Known rows, with every way that one mark hangs from another
q_525{q_385}: [ 0.33 -1.16 -4.16 -0.01 -3.26 -1.81  0.41  2.77 -2.65 -2.22  0.94 -0.06
  0.12  1.38 -5.00 -1.27 -3.02  0.21  0.51 -1.36 -0.69 -1.94]
q_626{q_525{q_385} q_789 q_854}: [-0.27  3.51 -6.02 -1.59 -6.21  0.43  0.42 -0.34 -2.45 -1.34  2.06  0.34
  0.72  0.07 -5.64 -0.30 -6.83  1.55 -0.97 -3.65  2.20 -1.07]
q_101{q_100 q_789}: [-1.96  1.84 -5.11 -0.42 -2.64 -3.34 -0.04  4.12 -4.35 -4.05  3.19 -2.44
  1.66 -0.52 -1.90 -2.27 -2.30  1.47 -0.96  0.03 -1.02 -2.12]
q_385{q_525}: [-2.41 -0.20 -3.80 -1.16 -3.73 -0.83  2.18  3.44 -4.59  0.31  2.77 -0.05
 -0.38 -0.04 -2.97 -0.78 -0.05  1.92 -0.34 -0.90 -0.90 -1.04]
q_101{q_789}: [-1.58  2.06 -4.24 -1.00 -2.54 -0.97 -0.35  2.65 -3.02 -3.88  3.08 -1.28
  1.42 -0.88 -2.59 -3.18 -0.21  0.67 -1.14  1.15 -0.50 -2.75]
q_525{q_385 q_626{q_789 q_854}}: [ 1.01  4.88 -5.55  0.54 -8.09 -0.21 -2.16 -1.99 -1.47 -0.45 -0.18 -0.94
  0.87  1.13 -4.71  0.45 -6.77  2.56  0.51 -5.39  0.78 -1.87]
q_385{q_525{q_626{q_789{q_101{q_100}}}}}: [-0.45  3.42 -4.89  0.77 -7.36 -0.59  0.12  2.16 -6.30  2.64  1.26 -0.39
 -1.23 -0.58 -1.97 -0.12 -2.29  3.50  0.56 -4.22 -0.49 -0.56]
q_101{q_100 q_789{q_626{q_525}}}: [-4.14  3.26 -4.18 -2.37 -3.11 -1.83 -0.24  4.23 -4.72 -3.06  3.48 -3.50
  1.71 -0.70 -1.84 -3.25 -0.93  0.44  0.13 -0.76  1.48 -1.30]
q_100{q_101{q_789}}: [-1.83  1.13 -6.85 -1.48 -2.46 -2.28 -1.41  4.07 -2.95 -4.16  4.37 -2.54
  0.87 -2.48 -4.04 -2.16 -0.83  1.07  1.24  1.28 -0.71 -1.28]
q_626{q_525{q_385} q_789{q_101} q_854}: [ 1.15  3.37 -5.41 -1.05 -6.43  1.19 -0.06 -0.28 -3.08  0.68  0.96  1.45
 -0.09 -0.56 -5.71 -1.28 -5.47  0.72 -0.64 -3.38  1.59 -1.24]
q_854{q_626{q_525{q_385} q_789}}: [-0.31  1.46 -5.08 -0.60 -4.77 -0.44  1.67  1.83 -3.17 -1.34  2.83 -0.69
  0.09 -0.65 -5.47 -0.55 -3.89  1.13 -1.21 -3.16  2.81  0.46]
q_626{q_525{q_385} q_789{q_101}}: [ 1.00  1.28 -4.75 -0.88 -5.24  1.47  0.55  1.97 -4.38 -0.45  1.00  2.12
 -1.04 -0.54 -5.55 -2.63 -3.67  0.29 -0.48 -1.79  1.83 -1.29]
q_626{q_525{q_385} q_789}: [-0.37  1.77 -5.28 -1.67 -4.70  0.48  0.87  1.74 -3.60 -2.60  2.07  0.80
 -0.24  0.14 -5.86 -1.68 -5.04  1.15 -0.87 -2.10  2.39 -1.30]
q_789{q_385}: [-0.89  0.24 -5.10 -1.53 -3.80 -0.93  1.85  2.29 -2.45 -0.41  2.23 -1.05
  0.73 -0.43 -2.57 -0.10 -2.97 -0.97  0.62  2.19 -3.05 -0.68]
q_854{q_626}: [-1.33  0.45 -3.27  0.59 -2.63 -2.75  1.29  3.11 -2.53 -0.49  2.69 -3.29
  1.23 -0.90 -2.57  1.05  0.75 -0.15 -0.33 -0.71 -0.76  0.40]
q_626{q_525 q_854}: [-2.56  3.05 -4.27 -2.36 -3.62 -1.30  1.63  0.24 -2.72  0.07  2.84 -2.45
  1.50 -0.32 -3.90  0.51 -3.40 -0.16 -0.96 -0.92  1.01 -0.60]
q_789{q_101 q_385}: [ 0.66 -0.17 -4.54 -0.88 -4.21 -0.11  1.37  2.56 -3.03  1.70  1.22  0.00
 -0.17 -1.17 -2.41 -1.20 -1.52 -2.06  1.19  2.39 -3.60 -0.59]
q_789{q_626}: [-2.59  1.59 -2.20 -0.59 -4.37 -1.12 -0.92  3.50 -2.08 -1.40  1.29 -2.66
  1.79 -0.47 -2.00 -0.45  1.96 -0.91  1.90 -0.81 -0.67 -0.74]
q_100{q_101{q_789{q_626}}}: [-2.99  2.07 -5.73 -1.47 -3.87 -1.39 -3.09  4.72 -2.32 -3.81  3.79 -3.25
  1.70 -2.63 -3.10 -2.47  1.53  0.19  3.08  0.33 -0.28 -0.78]
q_854{q_626{q_789}}: [-0.84  2.57 -3.94  1.11 -5.11 -0.90  0.63  2.38 -2.42 -1.46  2.99 -2.17
  1.45 -2.33 -2.74  1.41 -0.08  1.31 -0.82 -1.76  0.19  0.59]
q_385{q_525{q_626}}: [-2.27  1.33 -3.53 -0.90 -4.81 -0.68  1.22  1.11 -4.44  1.73  1.66 -1.47
 -0.89  0.89 -2.82 -0.54 -0.86  2.08  0.48 -2.23 -0.24 -1.26]
q_100{q_101{q_789{q_385{q_525} q_626}}}: [-3.21  1.16 -7.92 -3.36 -5.41  0.66 -0.79  4.55 -3.33 -0.35  4.60 -0.88
  0.35 -2.55 -2.93 -3.36 -0.43  1.51  3.41  0.89 -2.09  0.18]
q_626{q_525{q_385} q_854}: [-0.88  1.22 -5.27 -2.05 -3.77 -1.30  1.07  0.23 -2.51 -0.24  1.72 -0.97
  0.59  1.28 -5.82 -0.72 -6.09  0.19 -0.38 -2.54  1.43 -1.38]
q_101{q_100 q_789{q_626{q_854}}}: [-2.60  4.62 -4.74 -0.60 -5.03 -2.67 -2.44  2.94 -2.46 -2.43  2.44 -3.86
  3.24 -0.52 -0.94 -1.47 -1.69  1.31  0.75 -2.70 -0.73 -1.41]

Rows
[ 0.09  4.75 -6.31 -2.56 -6.95  2.07  1.44 -0.52 -2.57  2.57  2.21  0.56
  0.58 -2.54 -3.40 -0.03 -5.43 -0.60 -0.33  0.19 -0.81  0.19] => q_626{q_525 q_789{q_101 q_385} q_854}
[-1.60  5.78 -5.15 -0.54 -8.25  0.92 -0.37 -1.49 -3.16  1.97  1.87 -0.88
  0.39 -0.42 -2.89  0.86 -3.62  3.94 -0.21 -4.88  0.56 -0.88] => q_385{q_525{q_626{q_789 q_854}}}
[-0.74  2.62 -4.52  0.63 -4.42 -1.75  1.93  3.44 -5.34  1.10  3.33 -2.53
  0.24 -2.35 -2.54  0.73 -2.01  0.81 -1.07 -2.44  1.12  1.58] => q_854{q_626{q_525 q_789{q_101{q_100}}}}
[ 0.40 -0.30 -5.54 -0.24 -4.13 -2.52  1.81  3.97 -4.36  1.58  1.48 -1.09
  0.10 -0.60 -1.66  0.16 -3.60 -1.23  1.22  1.11 -3.92  0.04] => q_789{q_101{q_100} q_385}
[-1.60  3.15 -6.08 -2.08 -6.90 -0.11  1.46 -1.62 -2.63  4.34  1.58 -1.36
 -0.17  0.45 -2.65  0.59 -5.09  1.80  0.97 -2.10 -2.37 -0.57] => q_789{q_385{q_525{q_626{q_854}}}}
[-1.51  2.86 -5.94 -2.15 -5.02  0.57  3.05  1.35 -2.79  0.62  4.06 -1.48
  0.82 -2.48 -3.32  0.55 -3.82 -0.17 -1.10  0.38  0.44  1.72] => q_854{q_626{q_525 q_789{q_385}}}
[ 0.39  2.34 -4.44  1.40 -5.67 -1.80 -0.12  3.89 -4.82 -0.87  1.67 -0.73
  0.65 -1.60 -2.19  0.33 -2.11  1.18  0.22 -1.84 -1.26 -0.35] => q_626{q_789{q_101{q_100}}}
[ 0.04  6.34 -6.58 -0.91 -8.46  0.64 -0.69 -2.24 -1.11  1.18  1.20 -1.85
  1.44 -0.76 -2.77  1.61 -6.62  1.04  0.52 -1.94 -1.59 -0.41] => q_525{q_626{q_789{q_385} q_854}}
[-2.28  0.20 -9.01 -3.20 -4.06 -0.25  1.12  3.90 -4.24 -0.71  5.35  0.24
 -0.54 -2.46 -3.72 -3.13 -2.77  2.08  1.44  2.17 -2.46 -0.49] => q_100{q_101{q_789{q_385{q_525}}}}
[-0.27  2.64 -5.10 -0.41 -6.85 -1.89 -0.58  2.52 -2.53  3.29  0.72 -2.62
  1.92 -0.71 -1.01  0.88 -3.23 -1.45  3.00 -1.47 -3.72  0.60] => q_789{q_101{q_100} q_385 q_626{q_854}}
[-0.47  0.92 -3.50 -1.07 -5.29  0.83 -0.17  3.12 -2.46  2.05  0.43 -0.89
  0.74 -1.25 -1.54 -1.50  0.70 -2.66  2.95  1.31 -3.35  0.07] => q_789{q_101 q_385 q_626}
[-0.56  4.79 -5.35 -0.63 -5.93 -1.39  0.61  1.50 -4.55  1.04  2.50 -1.61
  0.98 -1.74 -2.82  0.90 -5.02  0.89 -0.75 -3.02  0.80  0.10] => q_626{q_525 q_789{q_101{q_100}} q_854}
[-1.22  1.73 -6.27 -1.85 -6.96  1.77  2.37  2.24 -3.96  0.49  3.28  1.94
 -0.15 -1.46 -2.88 -0.43 -3.50  2.32 -0.30 -0.12 -1.97 -0.01] => q_626{q_789{q_385{q_525}}}
[-0.61  6.51 -4.80  0.31 -7.54 -0.34 -1.85 -1.84 -1.59 -0.15  1.06 -2.60
  1.72 -0.70 -2.96  1.67 -4.08  2.10  0.02 -3.65  0.39 -1.22] => q_525{q_626{q_789 q_854}}
[ 0.87  1.09 -5.68 -0.24 -5.18 -1.15  0.87  3.35 -5.77 -0.70  1.52  0.89
 -0.75  0.17 -4.79 -1.46 -5.68  0.98 -0.10 -3.11  1.23 -0.78] => q_626{q_525{q_385} q_789{q_101{q_100}}}
[-2.25  1.99 -4.04 -2.88 -3.50  0.66 -1.11  2.62 -3.26 -3.40  1.98 -0.48
  0.67  0.60 -4.66 -5.68 -1.46 -0.15  0.49 -1.35  2.13 -2.35] => q_101{q_789{q_626{q_525{q_385}}}}
[-3.66  2.37 -7.67 -4.42 -3.90  0.12 -0.70  3.65 -2.76 -1.88  4.77 -2.68
  0.93 -2.79 -3.61 -3.21 -1.94 -1.10  2.87  2.50 -0.05  0.34] => q_100{q_101{q_789{q_385 q_626{q_525}}}}
[-2.45  5.04 -3.77 -1.22 -5.15 -0.03 -2.81  1.35 -1.05 -2.36  2.12 -2.53
  3.16 -1.20 -1.53 -2.44  0.30  0.47  0.67 -1.40 -0.20 -2.09] => q_101{q_789{q_626{q_854}}}
[ 0.93  2.00 -6.35  0.24 -6.32 -0.91  0.95  3.47 -4.25  0.58  1.84 -0.02
  0.36 -1.69 -1.71  0.34 -4.56  0.19  0.68  0.02 -3.22  0.39] => q_626{q_789{q_101{q_100} q_385}}
[ 0.58  2.60 -4.68  0.24 -5.64 -1.97 -1.47 -1.71 -1.43  0.50 -0.39 -1.98
  0.41  2.29 -4.68 -0.01 -5.64  1.09  1.13 -4.31 -0.12 -2.17] => q_525{q_385 q_626{q_854}}
[ 1.18  2.44 -5.69 -0.27 -6.54  1.62  0.58  2.08 -2.96  0.58  1.52  1.25
  0.03 -2.43 -2.46 -0.60 -2.47 -0.55  0.57  1.35 -2.82 -0.46] => q_626{q_789{q_101 q_385}}
[-0.59  2.83 -3.73 -0.22 -4.41  0.82  1.45  2.10 -4.01  1.26  3.03 -1.26
  0.15 -2.94 -3.34 -0.42  0.06  0.00 -1.16 -1.30  1.63  1.02] => q_854{q_626{q_525 q_789{q_101}}}
[-0.21  4.19 -5.74 -0.70 -7.19  0.76 -0.04 -0.38 -2.30  0.08  1.19 -1.36
  0.60 -0.83 -2.58  0.37 -4.64  0.61  0.72 -0.27 -1.55 -0.61] => q_525{q_626{q_789{q_385}}}
[-1.99  3.18 -4.22 -0.79 -4.09 -0.34  2.01  1.95 -3.30 -0.87  4.03 -2.40
  1.00 -2.25 -3.46  0.62 -1.38  0.73 -1.70 -1.52  2.26  0.94] => q_854{q_626{q_525 q_789}}
[-1.84  4.86 -5.58 -2.42 -6.21  0.79 -1.75  0.97 -0.54 -0.92  2.31 -1.67
  2.90 -1.47 -1.41 -2.63 -2.25 -0.45  1.08  0.49 -2.16 -1.44] => q_101{q_789{q_385 q_626{q_854}}}
[-2.45  1.45 -2.79 -1.19 -3.69 -2.03  0.49  4.51 -5.15  1.15  1.67 -3.18
  0.69 -0.50 -1.95 -1.02  0.21 -1.62  1.73 -1.30  0.33  0.21] => q_789{q_101{q_100} q_626{q_525}}
[-1.44  3.31 -4.40 -3.07 -5.80  1.27  0.45  0.56 -2.08  3.94  1.23 -1.52
  1.07 -1.34 -2.41 -1.03 -1.99 -2.48  1.98  0.13 -1.16  0.53] => q_789{q_101 q_385 q_626{q_525 q_854}}
[ 1.26  4.26 -6.07 -0.62 -7.72  1.37 -0.01 -0.01 -1.84  1.78  1.27  0.77
  1.18 -2.42 -2.46  0.47 -4.37 -0.05  0.37 -0.21 -2.78 -0.09] => q_626{q_789{q_101 q_385} q_854}
[-2.26  1.60 -4.99 -2.06 -3.31 -1.81 -0.73  4.01 -4.39 -3.48  2.40 -1.83
  0.94  1.06 -3.97 -4.60 -3.52  0.64  0.80 -2.35  1.98 -1.85] => q_101{q_100 q_789{q_626{q_525{q_385}}}}
[-0.12  1.24 -6.81 -0.56 -7.26  0.27  2.34  3.68 -5.95  2.51  2.57  1.82
 -0.80 -1.67 -1.98 -0.46 -4.11  2.29  0.47 -1.09 -3.12  0.48] => q_626{q_789{q_101{q_100} q_385{q_525}}}
[-0.10  2.58 -5.48 -1.35 -5.36  1.55  2.69  1.57 -3.56  2.66  3.14 -0.25
 -0.24 -3.18 -2.98 -0.24 -2.31 -0.89 -0.52  0.65 -0.27  1.67] => q_854{q_626{q_525 q_789{q_101 q_385}}}
[-1.30  0.79 -8.77 -2.38 -3.42 -1.49 -0.38  3.53 -2.58 -2.83  4.60 -1.62
  0.84 -2.72 -3.75 -2.26 -3.20  0.04  1.82  3.22 -2.50 -0.71] => q_100{q_101{q_789{q_385}}}
[ 0.94  2.83 -4.91  0.55 -6.81 -0.04 -1.65  0.05 -2.58 -1.68  0.03 -0.34
 -0.29  1.16 -4.82 -0.72 -4.91  1.96  0.68 -3.84  0.82 -1.96] => q_525{q_385 q_626{q_789}}
